Known rows, with every step that occurs:
risu-keva-gorev-mazo: [ 26.6  -2.9 -12.3   7.9  18.7 -43.9 -10.3  -7.9  20.8  -1.4 -23.8  13.4
 -20.3  38.7  -9.2   0.8   1.4]
lotuk-gorev-mazo-risu: [ 27.2   0.1 -12.8  20.4  17.8   8.4  -8.2 -12.4   4.6   3.5   2.4   0.2
 -12.5  22.0 -14.6 -15.7  12.6]
keva-risu-mazo-gorev-sefev: [ 20.8  11.3 -10.1  46.5  23.9 -11.8  -4.4   8.6  25.7  -8.6   9.6  -6.8
 -16.2  36.5 -15.4 -15.0  -1.5]
mazo-gorev: [ 19.8  13.5  -2.8  18.6  23.8  -8.3  -8.1  12.4   6.3  -1.2 -12.1 -11.8
 -14.0  15.5 -11.9 -21.7  10.4]
mazo-risu-keva: [ 14.9   6.1  -2.9  25.3  35.1 -14.2  -6.7  14.7   5.9  -7.3   8.4   4.7
 -25.8  30.1 -13.6 -21.0   9.0]
gorev-sefev: [ 18.3  15.5 -17.1  14.0  16.2 -14.3 -17.8   9.5  12.2  10.5 -27.0  -7.9
 -11.5  45.3  -1.3 -15.2  12.2]
keva-gorev-mazo-risu: [ 22.1  -5.1 -15.4  30.9  14.2 -27.3  -9.8  -9.5  16.7   3.0 -17.4  -4.1
 -12.0  32.2 -11.2  -7.4   8.4]
keva-gorev-sefev-risu: [ 15.1   8.3 -23.9  15.2  19.4 -43.3  -6.3   5.1  25.2   6.2 -28.1 -21.5
 -12.0  50.6  -5.8  -4.1  16.6]
lotuk-risu: [ 17.1  24.5  -7.3   7.5  30.3  -2.0  -7.5   6.9  -0.4   5.8 -27.8   7.5
 -16.0  25.7 -14.3 -12.5   9.9]
mazo-gorev-keva-risu-sefev: [ 23.3  -3.9  -8.1  40.8  32.5 -18.7   9.0  12.2  18.3  -1.9  -6.2 -30.5
 -18.2  32.0 -12.2 -18.6   5.4]
gorev-keva-risu-sefev: [ 24.3 -11.5 -11.9  42.7  30.6 -29.6   5.0  15.4  21.3   3.8 -14.8 -24.8
 -19.9  47.1  -6.8 -14.3   0.1]
sefev-gorev-keva-risu-mazo: [ 28.8   3.4 -18.8  39.3  21.6 -28.7  -4.3   4.7  24.2  10.8 -19.5 -37.0
 -18.7  61.8  -7.8 -12.8  11.8]
mazo-gorev-sefev: [ 19.1  15.0 -11.9  20.8  22.5  -8.0  -7.4   8.0  11.9   2.7 -14.8 -18.7
 -12.3  30.6  -8.3 -19.4  14.0]
lotuk-gorev: [ 22.1  12.8  -9.3   5.5  20.8  -9.2  -7.2   5.9   5.6   3.2  -3.6   0.6
 -10.9  19.7 -11.4 -13.4   9.9]
sefev-gorev: [ 20.4  13.2 -13.3  16.4  15.0 -23.4 -17.5   7.4  14.1  11.1 -30.2 -19.3
 -13.9  48.4  -6.2 -15.4  19.0]
lotuk-gorev-keva-risu: [ 28.2   3.4 -14.6  27.2  28.7 -18.4   8.0   8.7  11.3   6.7   1.0 -18.1
 -15.3  30.4 -11.6 -13.4   3.9]
sefev-risu-mazo: [ 21.2  10.9 -10.7   7.0  23.4  -3.9 -20.0   6.1  17.6  -3.3 -14.9 -18.7
 -21.6  40.0 -12.1 -15.6  19.6]
sefev-gorev-mazo-risu: [ 25.5   0.4 -17.2  31.3  12.2  -5.8 -19.0 -10.9  13.2  11.5 -24.1 -19.9
 -15.5  50.7  -9.2 -18.1  21.8]
risu-keva: [ 22.4   8.8  -3.9   1.2  25.6 -30.8 -13.8  10.8  11.1  -2.4 -18.2  15.4
 -23.4  32.8  -7.9  -9.9   2.4]
sefev-gorev-mazo-risu-keva: [ 26.5  -1.2 -17.1  28.0  14.6 -11.3 -17.1 -12.6  15.5   8.9 -22.5 -15.3
 -18.9  53.9  -9.8 -15.0  20.1]

Rows:
[ 21.3  10.6  -5.5  45.4  24.7 -12.0  -4.7  11.0  23.0 -10.5  11.0  -3.4
 -17.1  29.0 -17.2 -16.2  -3.3] => keva-risu-mazo-gorev
[ 25.6  -4.7 -14.6  27.7  29.4 -19.7   9.7   5.6  17.5   2.6   2.1 -18.0
 -15.3  36.2 -11.7 -10.2   5.0] => lotuk-gorev-keva-risu-sefev
[ 18.3 -17.2 -13.7  19.4  11.9 -16.3 -16.9 -12.6  29.8   0.0 -29.7 -11.1
 -13.1  59.4  -6.3  -5.4  19.2] => risu-sefev-gorev-mazo
[ 18.8  12.7 -14.9  14.3  28.7 -12.0  -4.0   7.0  16.4   0.0 -15.2 -25.1
 -18.8  39.4 -10.2 -17.9  19.6] => mazo-gorev-sefev-risu-keva
[ 17.6   5.5 -14.1   0.3  30.7 -37.8  -7.3  10.3  19.8  -2.0 -24.1 -13.8
 -25.5  44.5 -11.1  -9.0  18.0] => sefev-risu-keva-gorev
[ 24.4  -7.8 -12.9  20.9  18.5   7.1  -6.7 -15.6  10.9  -0.5   3.6   0.1
 -12.4  27.9 -14.5 -12.4  13.8] => lotuk-gorev-mazo-risu-sefev
[ 21.3  10.8 -10.0  10.8  26.1  -0.7 -14.6   4.3  18.7  -6.2  -9.3 -25.4
 -21.5  36.0 -14.7 -17.2  21.1] => sefev-risu-mazo-gorev
[ 22.1  23.9  -6.9  13.8  30.1   8.9  -5.8  -6.0   9.7  -4.6  -9.8   2.5
 -17.1  26.7 -19.8  -8.1   9.1] => lotuk-risu-mazo-gorev
[ 19.3 -12.9 -15.5  31.3  14.7 -28.7  -8.0 -12.5  23.0  -1.1 -16.0  -4.1
 -11.9  38.0 -11.3  -4.0   9.7] => keva-gorev-mazo-risu-sefev
[ 17.8  14.1 -14.9  17.6  26.3  -6.4  -5.8   8.6  14.0   2.5 -16.8 -29.6
 -15.6  36.2  -9.7 -21.0  21.2] => mazo-gorev-sefev-risu
[ 11.1  -5.1  -6.1  40.3  26.0 -25.5  -2.7  17.4  25.5  -8.5  -4.5   1.7
 -16.1  39.8 -11.5 -13.7   0.0] => keva-risu-sefev
[ 11.5 -11.0  -9.8  39.9  31.9 -12.4  -1.8   7.2  19.3  -4.6   2.4 -23.9
 -20.6  51.8 -11.1 -18.3  20.2] => mazo-risu-sefev-gorev-keva
[ 29.7   4.4 -13.6  13.4  25.6 -14.4   1.7   4.9   7.0   9.1  -7.0 -17.9
 -14.2  28.2  -9.1 -12.5   8.5] => lotuk-gorev-keva
[ 25.0   6.8 -12.2  14.5  28.6  -3.4 -10.2   3.9  19.3  -3.4 -11.2 -34.6
 -23.2  40.3 -13.6 -16.9  20.4] => sefev-risu-mazo-gorev-keva
[ 17.9  12.1 -21.4   4.7  25.4 -20.1 -13.3   8.0  18.4   6.6 -27.7 -16.9
 -20.9  57.8  -3.9 -13.2  20.4] => gorev-sefev-risu-keva
[ 18.8   8.3 -10.3  -2.2  31.4 -23.0 -12.5  13.6  13.3  -1.0 -23.9 -11.2
 -27.3  41.4 -10.3 -15.6  18.6] => sefev-risu-keva
[ 11.6  -4.9 -10.7  43.0  24.5 -29.7  -2.0  13.3  30.4  -5.3  -7.7  -8.7
 -16.1  52.0 -11.4 -12.2   5.8] => keva-risu-sefev-gorev
[ 15.7 -10.4 -12.6  45.2  20.2 -24.0  -4.8   3.8  30.7  -3.6 -11.4  -7.6
 -15.5  53.0 -11.5 -11.4   5.9] => keva-risu-sefev-gorev-mazo
[ 25.6  13.7 -10.0  21.2  17.2   1.1 -16.2  -5.8  22.5  -7.3   0.6 -10.1
 -14.3  35.7 -11.8 -10.6   8.4] => risu-mazo-gorev-sefev
[  7.3  -6.8  -3.1  33.4  31.2  -5.5  -6.8  11.7  13.8 -10.5   7.6  -4.5
 -19.0  35.4 -12.4 -20.2  15.0] => mazo-risu-sefev
